Every row comes from one small tree of marks. The marks that hang from a mark follow it in brackets, in alphabetical order. Every link used is in the known rows. Which tree was each row made from?
In the rows, zero is written as 128.
Known rows:
supime[kalo kifevef[gaka]]: [147 130 149 140 118 138 137 146 134 116  93 111 116 114 141 139 132 129
 137 142  81 148 121 114  97 143 132 175 178 132 119 152 147 120 123 137
 131 162 125  89 171 107 100  98 142  72 126]
rupas[pili]: [128 139 163 150 123 127 142 138 135 137  96 107  87 114 130 134 130 120
 136 137 140 169 138 123 119 144 140 156 131 128 143 126 134 125 121 140
 130 166 147  86 136 117  90 113 122 104 140]
sobo[lusi[kalo]]: [131 110 115 148 124 104 128 132 127 139 105 111 104 120 120 133 119 115
 127 132 106 155 136 130 183 146 140 142 131 134 126 128 143 122 108 119
 131 158 120  98 106  94  66 109 111 106 148]
supime[kifevef[gaka]]: [144 136 162 148 125 135 138 134 130 124 106 105 108 122 134 133 129 130
 132 147  82 147 139 112 120 143 131 167 163 130 121 136 151 123 120 128
 130 161 126  89 123 114 116  89 137  84 123]
tezo[rini[sobo[ditaz rupas]]]: [131 143 137 162 115  95 130 147 133 154 105 112 119 127 134 138 116 120
 138 138 124 153 109 136 127 148 137 131 139 141 140 114 160 128 115 117
 146 147 137  94 109 122  90  83 107  75 137]
kifevef[gaka supime[kalo[mavezu]]]: [137 144 158 136 129 125 124 131 111 161  90 129 106 113 135 160 141 110
 164 134  85 143 137 140  70 146 149 144 144 140 129 170 136 131 126 138
 135 148 137 104 182  87  92 107 134  75 136]
pili[rupas]: [134 137 140 150 124 110 130 141 146 141 125 129  92 128 137 132 135 124
 152 141 134 156 132 141 147 157 142 166 128 123 134 140 139 133 117 134
 124 168 125  84 147 113  71 103 133  87 151]
lusi[kalo sobo]: [124 118 144 150 115 123 127 129 126 130 105  83 118 123 128 140 116 115
 143 133 115 149 145 132 214 153 150 159 138 129 124 109 140 124 113 109
 127 156 128  98 141  74  68  95 130  99 142]
sobo[rini rupas]: [128 122 140 152 107 117 127 150 124 154 109 117  98 117 142 148 130 121
 143 143 135 144 127 156  91 152 130 177 131 131 129 134 153 128 119 132
 148 166 132 117 152 113  51 101 114  79 136]
rini[sobo[lusi[kalo] rupas] tezo]: [123 103  95 161 125  73 113 130 115 119 110 102 124 121 136 143 112 117
 138 127  89 151 123 162 225 153 147 133 124 130 128 103 147 134 119 114
 137 143 125  84  76 117  45 117  97  90 143]
gaka[kifevef]: [140 144 125 155 108 117 142 143 146 111  98 126 105 119 141 132 112 115
 141 140 113 168 131 115 129 155 140 163 139 133 136 115 129 133 123 140
 127 161 130  97 138 103 108 119 142  85 146]
kifevef[gaka supime[kalo]]: [137 140 146 139 121 129 125 124 131 148  86 127 115 119 140 156 140 119
 162 139  88 143 128 142  70 147 143 152 154 138 131 159 143 132 126 147
 136 157 130 103 190  99  92 106 133  70 130]
supime[kalo[lusi mavezu] kifevef[gaka]]: [143 127 128 140 128 129 126 147 114 139  95  79 109  93 135 136 128 126
 125 134  73 150 127 117  74 133 130 171 164 132 114 177 136 117 115 121
 139 146 123  92 159  89 110  84 140  83 136]
mavezu[kalo[supime[kifevef]]]: [137 122 148 149 122 117 139 141 132 112  96 109  98 126 139 131 121 139
 121 122 103 159 157  90 116 145 131 168 141 142 122 142 138 122 115 138
 109 154 143 104 137  96  93 114 166  83 135]
kifevef[gaka supime[kalo[lusi]]]: [133 134 120 141 128 125 116 121 129 153  83 100 115 104 137 150 138 124
 154 138  88 144 130 146  63 141 138 162 150 139 130 175 141 132 120 137
 148 149 123 109 194  94 100  88 131  81 134]
sobo[rupas]: [130 125 134 151 119 114 124 139 134 142 111 113 104 122 132 138 120 115
 158 138 127 151 131 150 116 156 145 168 129 129 129 125 138 129 121 134
 141 159 137 107 135 114  69 102 128  91 140]
kifevef[supime]: [138 137 146 147 125 130 131 119 133 146 102 113 100 127 134 132 128 120
 164 140 105 149 139 133 102 149 146 158 126 135 134 139 138 135 126 138
 131 166 137 107 153 102 102 114 135  86 136]
supime[kalo kifevef]: [154 118 135 141 113 143 140 152 140 104  97  99 115 112 142 128 121 130
 145 137  96 152 122 108  89 145 138 185 165 130 124 140 138 121 120 140
 125 171 134  89 186 101 108 117 146  79 135]
lusi[kalo]: [134 121 136 151 122 126 131 130 132 138 102 109 112 118 131 135 116 119
 130 138 116 157 138 132 164 149 143 146 135 131 124 135 141 127 114 121
 126 159 129  98 116  90  88 111 128  94 142]
kalo[lusi mavezu]: [130 130 123 151 136 122 127 139 117 148 111  90  91 103 129 129 114 115
 121 134 119 161 143 130 111 138 140 166 125 135 124 161 128 128 115 112
 135 147 132  99 110  96 102  92 143 106 151]
mavezu[kalo[lusi[sobo] supime]]: [114 122 116 152 130 101 119 132 127 125  98  80 100 119 132 140 117 127
 121 115 130 155 155 121 164 145 138 178 128 138 130 138 128 124 107 120
 121 134 135 113 163  76  53  81 157 107 151]
lusi[kalo sobo[ditaz rini]]: [118 117 160 144 117 119 137 131 113 147  98  80 114 124 133 154 135 123
 118 135 122 139 126 132 181 147 132 150 136 135 131 122 165 121 114  93
 145 168 125 100 178  56  16  92 101  85 134]
gaka[kifevef[supime[kalo[lusi[sobo]]]]]: [136 135  95 144 102 117 120 138 137 125  83  76 122 104 140 144 123 116
 174 124  91 147 124 128 107 152 148 181 139 130 134 119 123 134 126 137
 141 157 123 112 244  63  85 102 137  80 146]
lusi[kalo[mavezu supime[kifevef]] sobo]: [128 127 153 140 121 112 132 143 104 134 113  58 112 117 125 145 124 125
 142 111 100 142 162  94 185 148 142 152 141 125 112 131 131 116 114 104
 118 153 141 103 144  52  52  91 154  96 134]
gaka[kifevef[supime[kalo[mavezu]]]]: [150 143 129 141 108 120 134 146 127 132  86 123 108 108 141 148 125 106
 173 125  91 154 130 121  66 153 152 150 130 138 133 141 118 137 132 148
 131 161 137 107 191  73 105 134 138  72 149]
supime[kalo[mavezu]]: [140 125 140 140 126 130 135 151 121 132 101 123 104 107 137 145 119 109
 140 133 121 159 129 127  88 144 148 162 145 136 127 160 126 125 120 131
 123 154 138  95 162  92  79 116 142  90 151]
sobo[ditaz lusi rupas]: [126 117 136 141 131  89 129 134 132 156 105 101  99 127 116 143 125 110
 150 132 117 146 112 156 118 150 139 149 118 133 136 124 154 122 118 118
 154 162 134 100 134 104  24 101  99  99 145]
tezo[rini[sobo[ditaz lusi rupas]]]: [131 130 117 157 118  77 129 152 127 155 108 111 113 127 126 137 115 116
 136 132 113 150 102 145 140 141 132 124 130 141 142 111 163 125 111 118
 146 143 130  92 104 125  60  86  87  84 147]
mavezu[kalo[lusi supime]]: [118 127 107 153 134 103 125 135 134 134  89 100  95 115 137 137 117 130
 110 120 129 165 155 121 115 139 128 168 124 144 129 164 131 128 107 129
 120 140 136 116 138  92  80  96 159  99 148]
lusi[sobo[rupas]]: [124 124 143 149 112 113 121 140 128 136 115  88 112 126 129 143 126 111
 172 136 118 142 131 154 160 161 152 184 134 123 131 101 138 126 121 121
 139 153 135 107 162  96  59  92 128  97 143]
gaka[kifevef[supime]]: [143 150 127 151 108 115 136 128 142 131  95 120 107 123 139 135 125 118
 167 134  98 155 137 121  98 157 145 154 124 134 136 115 130 140 130 145
 133 167 133 108 159  98 106 126 139  78 140]
gaka[kifevef[supime[kalo]]]: [148 142 121 144 103 120 131 140 145 124  78 121 117 113 146 143 123 116
 172 132  95 155 126 124  74 156 148 161 142 136 138 129 127 139 131 155
 131 169 133 107 211  86 103 133 136  67 143]
tezo[rini]: [135 138 129 158 118 133 139 157 133 128 106 131 104 123 132 126 114 122
 123 143 127 159 138 125 117 146 135 157 141 141 133 123 143 124 113 130
 125 155 130  99 104 120 120  92 131  89 148]
mavezu[kalo[lusi]]: [129 113 111 159 128 117 121 131 133 133  97 103  98 110 137 128 112 128
 113 133 111 166 144 131 129 140 137 174 124 144 125 145 135 127 110 125
 130 142 127 103 121 101 100 106 141 101 153]

Which tree is each row?
[112 112 122 152 139 127 134 132 110 115 103  65 101 121 143 144 134 132
  97 135 106 142 129 132 149 143 128 176 127 140 133 116 160 127 122  87
 152 167 121  91 179  77  25  78 113  90 144]	kalo[lusi[sobo[ditaz rini[tezo]]]]
[140 114 124 138 119 131 126 156 114 117 105  52 111  97 134 133 120 122
 144 122  87 145 129 112 113 138 143 193 154 125 115 146 127 113 116 110
 136 152 129  91 194  67  93  85 146  93 146]	supime[kalo[lusi[sobo] mavezu] kifevef]
[129 119 114 142 127 125 122 152 115 137 100  79 107  97 135 145 118 109
 146 125 115 152 130 133 127 141 151 183 143 130 125 149 121 120 114 112
 137 145 130 100 193  68  68  84 139 101 155]	supime[kalo[lusi[sobo] mavezu]]
[120 139 138 145 131 108 128 130 123 128 107  56 110 115 129 140 137 136
 135 124  98 138 157 103 142 139 124 179 162 125 120 145 142 119 111 111
 131 145 126 103 167  85  74  48 157  97 129]	kalo[lusi[sobo] supime[kifevef[gaka]]]
[133 147 158 142 129 117 141 133 129 125 103 107 108 125 134 142 138 137
 132 134 101 146 151 102 110 143 123 159 162 133 123 154 149 126 117 130
 121 158 134  97 134 106  89  80 161  85 123]	kalo[supime[kifevef[gaka]]]
[116 121 166 145 112 109 128 143 122 151 106  85 106 127 133 157 138 119
 152 136 132 133 116 146 130 152 133 170 132 131 134 111 164 122 119 105
 159 167 135 111 195  81   8  87 104  82 135]	lusi[sobo[ditaz rini rupas]]
[135 142 123 165 103  99 122 156 131 144 112 122 120 119 138 132 112 117
 144 140 123 156 116 141 138 149 140 145 140 135 138 116 148 131 114 133
 137 141 131 100  93 137 103  89 117  78 143]	tezo[rini[sobo[rupas]]]
[112 127 154 143 121 103 129 144  95 152 102  91 100 113 134 169 133 119
 124 117 138 140 160 120 171 147 134 149 132 132 121 146 141 122 109 102
 123 147 134 117 156  54  14  86 135  92 142]	lusi[kalo[mavezu supime] sobo[rini]]
[124 130 132 151 134 105 125 128 123 135  92  90 103 112 134 137 126 143
 102 122  91 154 156  99 107 134 118 166 149 143 116 166 143 122 108 129
 124 136 128 110 126  94 102  80 157  88 131]	mavezu[kalo[lusi supime[kifevef[gaka]]]]
[119 107 120 159 113 118 120 140 118 130 101  90  95 113 142 139 122 130
 110 128 123 150 136 133 151 138 129 196 129 143 125 130 147 120 110 110
 137 141 121 114 156  83  57  88 127  91 148]	mavezu[kalo[lusi[sobo[rini]]]]
[107 133 126 140 135  85 120 129 127 160 106  49 107 119 123 154 131 121
 151 118 135 139 132 138 131 151 136 165 122 128 135 133 143 125 113 104
 152 153 141 117 198  67  10  61 131 105 140]	kalo[lusi[sobo[ditaz rupas]] supime]
[121  98 101 154 128 115 131 139 107 112 105 112 104 122 137 145 127 127
  99 135 103 146 137 146 177 145 127 146 124 138 126 124 155 126 116 112
 134 163 114  95 105  97  41 120  97  90 146]	sobo[lusi[kalo] rini[tezo]]
[128 140 160 156 110  93 126 135 130 154 105  97 106 113 138 143 123 118
 161 131 140 164 116 142 135 148 142 152 132 124 146 120 142 130 118 143
 139 151 150  85 127 137  76 108 112  90 132]	rini[sobo[rupas[pili]]]
[123 135 124 162 106  76 127 157 126 157 106 108 103 113 125 137 119 115
 145 124 139 162 117 146 142 140 135 132 127 131 148 102 148 119 111 141
 140 138 140  91  87 147  80  94  84  95 148]	tezo[rini[sobo[lusi rupas[pili]]]]
[108 117 111 153 125  83 107 137 124 146  98  72 106 115 130 151 121 123
 149 114 128 149 149 145 148 154 141 178 120 136 127 129 131 123 109 122
 137 131 136 128 174  76  36  80 146 101 147]	mavezu[kalo[lusi[sobo[rupas]] supime]]
[114 114 135 157 118 120 123 146 108 108 117  97 111 127 146 153 130 121
 140 136 116 135 133 157 161 160 139 183 130 127 128  92 151 129 128 111
 147 160 128 103 166  98  30  98 112  81 138]	lusi[sobo[rini[tezo] rupas]]
[126 117 108 140 112 110 104 137 127 153  95  64 121 108 132 153 134 115
 193 123  99 132 124 167  97 155 151 185 133 125 131 135 132 128 122 132
 160 153 133 121 242  75  51  90 119  87 139]	kifevef[supime[kalo[lusi[sobo[rupas]]]]]
[126 117 141 142 129 108 143 139 125 146  99 114  86 127 131 147 135 122
 112 136 127 146 116 137 116 135 120 156 127 141 138 143 167 123 113 114
 148 170 125  97 150 101  33 102 103  91 141]	sobo[ditaz lusi rini]
[132 116 115 139 126  96 134 135 126 127  98  84 110 122 121 132 124 133
 128 116 101 148 144 106 162 143 127 145 142 129 119 138 142 117 108 122
 118 162 131 101 115  83  60 103 134  99 134]	sobo[lusi[kalo[supime[kifevef]]]]
[125 112 139 140 140  93 135 132 110 160 104  92  95 115 113 147 121 108
 120 124 102 154 130 129 173 140 141 116 118 140 125 141 148 119 113  99
 140 155 129  89 104  68  36 110 101 104 150]	sobo[ditaz lusi[kalo[mavezu]]]
[121 110 138 141 132  97 134 140 100 168  99  95  93 113 123 154 131 114
 105 128 115 146 127 138 144 135 127 123 118 144 124 150 162 119 110  96
 148 158 125 101 110  69  27 110  88  93 145]	sobo[ditaz lusi[kalo[mavezu]] rini]
[143 138  88 147 111 117 124 139 143 133  79  94 118  98 144 138 121 121
 161 127  92 155 125 135  57 149 140 167 134 136 134 148 124 138 125 150
 139 160 123 112 216  79 110 118 134  75 146]	gaka[kifevef[supime[kalo[lusi]]]]
[126 127 131 158 135  95 130 127 125 121 106 101 120 130 147 143 118 123
 134 137 101 149 116 143 155 156 145 142 132 136 138 110 158 139 131 111
 145 163 138  77 126 116  44 104 110  78 133]	rini[sobo[ditaz rupas] tezo]
[129 146 137 143 142 108 130 137 108 149 106  75  96 104 127 141 134 133
 119 124  95 147 160 104  84 134 122 155 145 134 115 182 138 123 111 115
 130 141 133 105 126  89  90  63 157  95 131]	kalo[lusi mavezu supime[kifevef[gaka]]]
[120 130 142 163 126 100 127 138 123 119 104  98 111 117 145 142 126 121
 144 130 117 162 122 141 149 153 144 146 127 126 143 105 142 137 129 136
 136 158 149  75 115 141  69 117 107  86 136]	rini[sobo[rupas[pili]] tezo]
[128 145 131 144 135 112 131 131 127 134 102  78 104 110 131 136 135 140
 120 129  98 147 151 102  91 137 116 168 157 133 120 167 145 127 111 122
 134 150 128 106 143  99  97  66 161  93 124]	kalo[lusi supime[kifevef[gaka]]]
[143 139  94 144 114 111 123 143 124 142  84  90 108  93 140 141 122 112
 158 121  90 155 126 125  59 147 144 157 127 136 128 159 117 137 127 143
 140 155 129 112 196  69 104 117 138  76 151]	gaka[kifevef[supime[kalo[lusi mavezu]]]]
[130 122 137 145 134  79 129 126 111 161 103  94 107 117 124 145 116 109
 119 124 104 158 117 129 201 133 144 109 126 139 130 140 151 125 112 100
 134 143 130  77  84  83  47 103  99  97 144]	rini[sobo[ditaz lusi[kalo[mavezu]]]]
[132 121 106 160 136  98 133 127 126  97 114 118 108 132 143 129 115 122
 121 134  95 161 126 139 192 142 143 150 132 134 138 113 144 135 122 121
 121 150 125  69  75 133  80 113 125  96 147]	rini[sobo[lusi] tezo]
[120 143 115 144 144 106 130 136 115 149 106  92  88 105 128 142 123 120
 121 118 139 160 155 127  96 138 132 156 120 137 127 182 123 129 111 118
 126 148 139 113 125  86  74  80 159 110 149]	kalo[lusi mavezu supime]
[144 125 121 141 125 134 128 142 133 125  91  79 117 101 137 134 130 134
 126 139  80 149 125 118  80 135 126 182 173 133 118 169 146 121 115 129
 141 150 117  94 178 101 119  85 142  83 130]	supime[kalo[lusi] kifevef[gaka]]
[132 134 150 153 121  91 128 127 136 154 106  99 115 126 140 144 119 117
 152 139 124 150 109 142 141 149 142 146 136 134 138 125 155 135 121 119
 147 158 139  87 132 116  57  96 114  80 131]	rini[sobo[ditaz rupas]]
[121 126 166 152 106 111 131 151 121 161 100 105  89 108 137 154 141 121
 146 136 156 155 128 150  76 148 126 162 125 126 139 130 151 124 120 143
 155 170 147 108 163 119  51 106 101  85 133]	sobo[rini rupas[pili]]
[120 112 121 158 124 119 127 147 114 115 112 117 104 121 148 147 130 128
 128 141 117 145 133 160 112 159 131 171 127 133 130 119 152 134 128 123
 147 167 131 106 140 114  37 112 111  77 139]	sobo[rini[tezo] rupas]
[113 123 185 143 112 105 135 145 115 164  98  69  94 117 129 165 147 118
 148 130 149 141 117 145 114 151 130 159 126 126 145 106 161 118 122 117
 160 173 148 101 205  87   4  91  88  87 133]	lusi[sobo[ditaz rini rupas[pili]]]
[123 107 134 140 133  79 120 136 105 178 104  84 101 114 111 150 122 103
 142 121 101 147 124 156 158 150 143 115 109 136 122 135 149 120 116 104
 155 149 136 102 114  70  17 106  84  98 149]	sobo[ditaz lusi[kalo[mavezu]] rupas]
[123 135 140 144 135 104 134 137 110 154 102 107 104 110 128 151 122 115
 125 120 129 157 162 117 148 147 142 128 125 135 120 165 129 127 113 116
 118 149 143 111 114  71  59 101 147 100 142]	lusi[kalo[mavezu supime]]
[142 132 146 137 124 133 129 138 116 151  92 111 104 111 138 151 130 111
 167 130 101 148 137 138  64 146 153 153 132 137 128 162 126 132 125 140
 131 157 143 107 181  85  90 123 137  80 144]	kifevef[supime[kalo[mavezu]]]
[118 111 140 151 100 107 114 142 113 153 107  82 119 115 135 158 129 118
 154 132 126 137 131 152 179 158 137 165 133 125 121 109 156 121 112 109
 150 154 127 120 162  75  27  90 101  84 135]	lusi[kalo sobo[rini rupas]]
[129 112 110 154 112  70 110 131 125 153 112 100 123 117 129 142 112 112
 154 127 111 151 118 161 198 149 144 130 127 127 128 116 149 128 110 125
 139 140 125  97  85 114  54 107  98  94 142]	rini[sobo[lusi[kalo] rupas]]
[134 132 111 146 130 119 135 136 134 123 108  68 101 110 132 124 125 141
 122 124 115 152 146 101  96 139 122 180 143 130 122 163 137 126 112 122
 127 162 134 105 151  96  96  81 163  96 134]	kalo[lusi supime[kifevef]]
[128 136 152 143 127 110 135 124 121 136  96  91 116 120 128 147 136 138
 122 128  95 146 154 105 150 146 125 137 161 131 116 152 150 124 112 119
 122 155 131 103 127  84  78  84 145  84 119]	lusi[kalo[supime[kifevef[gaka]]]]
[137 126 115 140 132 124 119 135 115 160  94  86 105  96 135 144 129 116
 157 125  97 148 135 147  49 140 148 159 127 136 127 180 124 132 122 131
 141 152 135 109 190  79  97 106 136  89 147]	kifevef[supime[kalo[lusi mavezu]]]
